Each row was made from one small tree. Brackets hold a mark, then the marks that hang from it, in alphabetical order. Every link used is in the known rows. Write each row's tree.
In the rows, 128 means zero.
Known rows:
(nisi (ronu loso) (safu gibeg meto)): 135 132 153 145 168 108 178 156 120 84 110 119 100 162 115 79 138 140
 134 148 131 113 140 158 127 151 131 121 122 147 112 110 119 148 143 160
 169 136 149
(sodege (nisi safu)): 113 110 109 123 123 112 115 107 117 143 130 102 139 120 136 136 134 104
 111 145 120 153 132 97 141 108 109 144 129 116 114 131 136 128 109 120
 104 126 103
(ronu loso (nisi (safu meto) sodege)): 106 120 106 131 141 136 174 136 133 145 121 127 138 123 125 132 147 125
 144 137 128 130 124 148 145 125 142 141 131 132 146 138 131 143 144 118
 159 74 130
(budud (ronu loso nisi)): 87 148 124 100 148 150 141 161 66 104 142 152 126 141 130 141 118 113
 175 92 150 106 157 145 113 174 118 155 93 124 142 125 141 158 180 116
 103 129 141
(meto (dani penolu) (safu gibeg)): 196 116 133 150 93 156 102 141 161 144 144 135 145 130 138 116 91 170
 135 67 136 116 85 93 109 124 136 83 186 110 94 125 90 78 81 94 123 171
 160
(rema (sodege (nisi ronu safu))): 104 146 161 119 113 111 120 100 114 150 101 113 124 98 131 119 159 103
 109 178 95 130 144 120 135 98 102 119 99 143 128 155 166 138 130 153
 119 126 100
(safu gibeg (meto dani)): 174 118 134 126 148 129 114 122 166 120 128 139 107 144 109 124 119 173
 96 89 151 139 96 133 91 153 150 121 161 133 116 112 84 96 131 144 136
 158 173
(budud (ronu loso (nisi safu sodege))): 77 135 122 109 150 154 159 159 99 123 138 139 133 127 130 127 148 99 169
 122 113 98 165 134 145 134 122 160 100 124 148 142 149 148 167 102 122
 94 115
(sodege nisi): 121 111 116 115 123 120 96 114 108 146 131 113 130 118 124 155 127 114
 123 136 133 147 121 127 125 115 115 132 109 132 126 133 136 115 126 138
 88 134 128
(nisi (ronu loso) safu sodege): 101 141 158 143 144 134 140 154 120 107 106 132 110 118 131 108 152 107
 158 167 111 99 146 170 174 121 127 125 107 141 140 140 153 140 130 137
 146 103 114
(punof (sodege nisi)): 122 133 140 93 107 139 88 99 127 173 131 124 134 99 108 150 146 118 111
 142 108 150 111 129 122 96 115 129 89 135 143 150 147 105 141 143 86
 122 112
(rema (sodege nisi)): 127 132 144 97 108 134 90 95 128 173 120 114 129 95 127 152 146 107 113
 147 116 145 111 130 120 99 116 118 81 143 138 153 152 116 142 145 87
 129 121
(molat (meto safu)): 164 121 143 181 100 140 87 107 139 133 146 130 132 123 114 130 96 138
 136 90 164 146 86 117 127 147 148 141 143 117 114 114 88 109 103 121
 111 149 141
(rema (sodege (nisi (ronu loso) safu))): 105 161 172 112 122 124 134 123 100 134 97 118 120 102 135 102 157 95
 130 177 100 111 165 135 145 114 92 106 70 145 145 149 174 157 139 142
 125 122 95
(molat (meto (dani penolu) (safu gibeg))): 218 129 140 173 87 145 84 121 173 137 141 142 145 121 122 108 81 184 136
 39 145 102 95 74 94 147 152 99 187 112 110 107 67 67 77 98 123 178 164
(nisi ronu safu): 105 135 144 152 133 113 122 127 109 104 121 129 118 136 146 123 132 114
 126 148 131 131 132 137 154 135 126 134 148 125 107 121 140 146 121 148
 142 132 124
(punof (sodege (nisi (safu gibeg)))): 138 121 142 92 124 128 123 100 148 159 149 93 133 118 106 117 155 122 96
 149 78 139 134 100 118 86 110 131 99 124 134 137 122 104 140 147 101
 132 100
(ronu loso (nisi safu sodege)): 99 126 114 116 136 145 150 143 118 140 138 124 146 116 144 140 136 102
 158 133 112 113 142 141 157 123 127 140 117 117 160 135 131 142 143 107
 135 78 105
(ronu loso nisi): 104 137 115 108 136 142 129 146 83 124 143 135 139 132 145 156 105 118
 163 108 150 122 136 149 126 160 124 130 110 117 154 117 123 155 159 119
 117 113 135
(budud (ronu (nisi safu))): 81 130 109 116 135 134 140 131 84 118 149 136 139 143 144 141 131 111
 140 102 133 129 153 106 121 149 127 175 140 108 113 127 134 154 155 107
 117 126 126
(gaboko meto): 142 130 110 147 107 115 72 110 123 131 135 140 132 123 134 152 102 130
 129 90 161 132 110 130 120 158 158 147 122 126 129 113 107 119 111 144
 107 139 154
(nudag (ronu loso nisi)): 108 128 110 86 142 143 122 164 92 106 137 147 129 143 150 165 92 107 179
 114 178 129 150 147 120 149 115 124 106 107 153 102 142 164 166 105 116
 137 120
(budud (ronu loso (nisi (safu meto)))): 90 136 104 123 153 135 182 144 88 105 126 147 130 152 128 113 131 121
 146 105 150 131 151 124 112 171 131 162 125 125 117 123 141 169 164 112
 145 112 138
(meto dani (safu gibeg)): 183 113 155 142 116 159 110 135 159 123 162 118 123 138 122 120 87 154
 122 88 139 135 94 109 109 135 126 105 162 111 109 124 71 93 105 112 112
 171 141
(zedo (nudag (ronu loso nisi))): 96 139 93 88 127 150 122 164 89 78 158 169 136 158 153 187 74 116 155
 132 167 125 142 169 139 145 132 117 84 133 168 115 162 170 152 90 103
 136 113
(safu gibeg (meto (dani penolu))): 189 120 112 139 127 125 109 129 169 139 113 150 128 137 125 122 119 188
 112 67 146 121 88 113 89 142 158 100 185 130 102 113 106 79 105 122 144
 160 191
(dani penolu): 143 124 107 141 108 126 85 132 124 144 119 147 143 130 154 151 124 137
 142 96 150 130 87 124 134 127 152 115 152 125 102 124 145 106 106 116
 120 134 164
(gaboko (meto dani)): 154 146 112 143 101 130 56 108 142 125 126 160 132 110 138 145 92 148
 115 59 163 126 118 109 104 172 152 137 144 114 137 108 93 104 96 126
 110 150 149
(nudag (ronu loso (nisi safu sodege))): 96 116 107 100 142 146 142 159 127 123 133 138 132 126 153 157 121 94
 173 140 138 118 157 138 149 114 118 130 112 110 161 119 148 155 152 92
 134 100 95
(nisi ronu (safu gibeg meto) sodege): 137 109 152 155 154 110 165 134 163 123 111 112 94 139 98 101 173 145
 121 171 104 114 115 165 136 102 148 135 139 160 115 139 122 108 140 169
 167 120 147
(punof (sodege (nisi safu))): 114 131 134 104 108 132 111 91 136 166 133 111 143 103 121 131 153 111
 95 151 96 159 123 99 137 93 114 136 105 118 131 147 150 115 122 131 106
 116 91

Write each row's tree:
122 114 145 121 140 95 143 131 110 115 131 93 113 134 115 109 144 125
 123 170 93 113 161 118 125 105 97 128 123 137 122 128 127 124 136 159
 118 148 117 -> (sodege (nisi ronu (safu gibeg)))
189 139 105 179 57 148 70 121 152 159 129 164 165 105 146 128 74 164 135
 39 161 122 86 73 110 149 154 102 183 105 102 125 97 84 47 87 123 160
 156 -> (gaboko (meto (dani penolu) safu))
164 106 114 121 137 112 143 108 167 135 127 105 128 131 107 108 131 157
 79 116 113 148 132 86 93 124 117 127 160 123 110 124 98 100 110 127 129
 147 136 -> (sodege (nisi (safu gibeg (meto dani))))
127 125 157 139 149 106 139 139 121 94 131 108 104 153 132 109 137 127
 126 147 113 112 141 141 135 130 127 132 139 130 109 116 117 130 136 158
 141 147 133 -> (nisi ronu (safu gibeg))
165 133 101 151 108 132 95 119 158 149 98 172 139 123 137 138 119 179
 110 69 162 141 79 113 106 143 161 98 196 127 96 121 132 92 90 106 143
 143 182 -> (safu (meto (dani penolu)))
97 136 110 115 139 131 145 141 94 118 146 124 149 137 155 138 112 107
 149 115 135 131 148 124 142 153 123 138 129 98 143 113 124 166 140 110
 134 101 113 -> (ronu loso (nisi safu))
204 123 160 163 109 151 92 112 171 121 156 128 121 128 104 115 85 167
 119 62 149 117 108 97 95 160 142 122 162 112 126 108 50 87 102 116 113
 173 144 -> (molat (meto dani (safu gibeg)))
173 133 126 170 77 153 79 113 146 140 144 150 143 109 134 131 71 151 124
 58 165 139 96 91 111 162 140 123 162 109 119 122 78 105 71 105 115 159
 141 -> (gaboko (meto dani safu))
105 136 130 143 145 102 172 134 97 113 92 122 119 128 111 96 143 124 128
 170 127 131 154 135 134 128 103 124 114 146 115 133 155 154 124 145 148
 121 122 -> (sodege (nisi (ronu loso) (safu meto)))
133 103 102 127 150 109 167 119 134 130 151 100 135 158 124 130 129 149
 113 120 128 146 118 117 103 139 144 148 163 116 115 112 94 134 151 139
 154 119 149 -> (ronu (nisi (safu gibeg meto)))
173 150 95 155 80 127 51 117 147 143 113 176 153 106 153 144 92 164 130
 38 158 109 107 90 105 164 164 114 171 113 123 112 113 88 68 106 119 149
 167 -> (gaboko (meto (dani penolu)))
133 95 106 125 147 121 171 122 160 151 145 102 131 136 110 135 154 143
 123 138 105 128 111 138 119 108 151 149 149 135 134 133 102 112 154 141
 155 98 143 -> (ronu (nisi (safu gibeg meto) sodege))
120 137 112 105 135 147 101 163 109 67 143 173 116 163 150 170 85 110
 146 141 178 133 121 179 150 136 138 109 75 142 143 114 172 154 129 96
 103 146 117 -> (zedo (nudag (ronu loso)))
120 129 138 111 109 124 105 88 136 165 124 103 139 103 141 135 155 97 98
 153 105 147 121 104 134 96 113 125 101 128 126 149 154 130 124 133 105
 120 98 -> (rema (sodege (nisi safu)))
106 131 122 105 136 153 132 150 109 142 138 134 135 111 130 158 129 113
 176 126 126 105 130 169 146 127 132 131 99 134 175 136 129 130 163 123
 117 91 128 -> (ronu loso (nisi sodege))
139 97 119 113 139 110 129 116 130 132 148 81 131 138 123 124 138 116
 109 145 103 135 141 100 122 103 109 140 120 119 118 125 111 113 126 141
 103 137 117 -> (sodege (nisi (safu gibeg)))
100 150 153 149 144 118 140 152 95 89 113 137 116 140 147 104 127 109
 148 145 134 116 152 152 160 148 120 122 116 124 122 115 141 161 127 137
 146 125 118 -> (nisi (ronu loso) safu)
143 136 134 118 106 130 118 80 172 170 97 130 135 97 123 120 153 136 68
 131 117 161 112 89 105 115 122 115 142 130 119 151 141 113 106 119 129
 128 117 -> (rema (sodege (nisi (safu (meto dani)))))
90 138 88 98 131 140 141 159 99 73 157 160 142 164 169 170 79 104 143
 142 155 134 153 144 153 138 130 126 102 116 156 112 167 183 135 75 120
 123 91 -> (zedo (nudag (ronu loso (nisi safu))))
120 131 151 117 154 108 159 151 96 97 122 99 112 136 117 91 137 114 144
 167 96 96 183 132 130 119 87 120 92 137 136 125 129 139 141 152 122 138
 110 -> (sodege (nisi (ronu loso) (safu gibeg)))
111 134 147 157 150 125 165 147 135 116 90 141 103 123 111 99 161 126
 144 168 124 115 126 178 161 123 140 128 120 156 125 139 155 138 133 144
 171 98 134 -> (nisi (ronu loso) (safu meto) sodege)
96 126 130 135 125 100 127 121 98 124 115 110 126 119 129 123 141 112
 125 169 110 135 152 119 143 111 102 136 131 128 117 137 150 139 114 144
 120 133 107 -> (sodege (nisi ronu safu))
122 124 120 105 153 126 160 151 106 106 160 104 136 155 143 125 114 117
 147 111 119 111 155 122 124 147 120 135 120 104 144 107 98 152 159 124
 131 116 123 -> (ronu loso (nisi (safu gibeg)))
104 120 124 151 131 92 154 111 113 134 99 117 121 127 109 112 152 133
 109 173 123 153 134 126 127 114 113 136 143 145 99 137 154 138 116 151
 144 129 126 -> (sodege (nisi ronu (safu meto)))
138 119 145 155 156 96 158 130 137 103 117 114 101 159 110 98 144 150
 111 153 128 131 122 147 120 134 140 133 151 141 93 117 115 133 137 167
 166 145 153 -> (nisi ronu (safu gibeg meto))
100 132 96 91 129 163 127 166 114 101 151 171 131 136 142 190 100 108
 168 154 145 109 133 192 155 116 139 119 74 148 187 135 171 149 153 89
 105 112 108 -> (zedo (nudag (ronu loso (nisi sodege))))
127 121 123 124 114 117 129 80 150 176 105 109 133 112 121 122 166 119
 84 156 118 169 102 108 121 97 125 127 115 144 110 150 154 126 126 142
 129 115 120 -> (rema (sodege (nisi (safu meto))))
123 103 118 113 139 131 146 132 145 148 162 95 136 130 128 144 143 122
 139 135 91 109 130 129 135 104 138 149 138 122 152 131 100 113 154 132
 131 103 123 -> (ronu (nisi (safu gibeg) sodege))
103 130 98 129 143 121 172 133 108 125 128 130 141 145 138 126 121 127
 133 115 149 147 130 129 127 156 136 139 143 115 125 114 126 164 143 116
 156 97 137 -> (ronu loso (nisi (safu meto)))
137 138 125 111 107 136 121 80 171 173 109 139 139 96 106 117 148 152 64
 125 109 167 114 88 110 113 120 123 145 119 123 146 139 104 106 119 130
 121 107 -> (punof (sodege (nisi (safu (meto dani)))))
104 142 147 116 137 119 128 149 74 113 106 131 115 117 117 123 125 113
 157 159 126 108 160 158 134 133 92 114 82 148 147 133 154 142 142 147
 107 138 122 -> (sodege (nisi (ronu loso)))
145 116 148 97 124 120 119 101 147 157 138 81 128 118 124 121 160 109 99
 152 86 130 130 106 117 89 110 123 92 134 131 141 127 112 143 146 102
 134 111 -> (rema (sodege (nisi (safu gibeg))))
126 136 146 162 132 129 137 120 169 129 92 154 108 108 114 111 154 150
 107 146 120 124 119 145 142 124 144 124 174 142 118 144 134 113 106 134
 170 115 137 -> (nisi ronu (safu (meto dani)) sodege)
94 163 164 107 121 129 140 123 103 134 109 127 126 101 116 102 152 108
 127 172 89 118 166 134 145 111 91 112 75 136 147 146 166 144 138 143
 125 117 84 -> (punof (sodege (nisi (ronu loso) safu)))
91 115 82 105 118 144 123 138 140 114 158 153 143 138 151 191 114 109
 134 166 126 135 126 151 162 96 145 141 122 131 159 136 171 145 128 84
 119 110 92 -> (zedo (nudag (ronu (nisi safu sodege))))
126 130 171 133 158 128 157 163 132 97 122 112 99 135 116 95 157 116 156
 164 95 82 154 171 156 114 121 120 98 147 145 132 127 126 145 154 148
 117 122 -> (nisi (ronu loso) (safu gibeg) sodege)
129 136 175 109 125 106 132 111 128 140 120 92 114 117 117 105 165 112
 110 176 78 109 152 124 119 92 100 118 92 147 132 147 144 126 149 170
 120 145 108 -> (rema (sodege (nisi ronu (safu gibeg))))
110 129 135 166 140 100 149 122 124 112 101 134 111 145 124 110 143 138
 113 152 146 151 115 144 140 141 141 139 157 136 90 124 139 148 119 153
 167 129 144 -> (nisi ronu (safu meto))
111 118 140 168 138 115 149 123 150 134 97 131 106 123 111 114 168 132
 119 173 119 133 105 165 155 110 148 139 149 153 112 143 148 126 124 154
 169 104 140 -> (nisi ronu (safu meto) sodege)
169 106 129 141 146 133 135 120 200 139 125 123 114 129 107 111 149 159
 94 118 113 128 104 125 120 117 156 130 169 134 120 130 95 86 118 131
 153 122 146 -> (nisi (safu gibeg (meto dani)) sodege)
187 109 130 163 103 133 102 123 141 131 166 109 132 141 115 119 88 143
 138 88 145 128 95 114 107 139 146 132 122 125 114 116 67 102 106 141
 112 161 151 -> (gaboko (meto (safu gibeg)))
121 142 105 125 135 135 161 132 127 120 121 149 144 131 141 123 107 147
 119 88 150 139 142 110 114 173 133 129 169 104 134 113 111 156 124 96
 159 109 133 -> (ronu loso (nisi (safu (meto dani))))
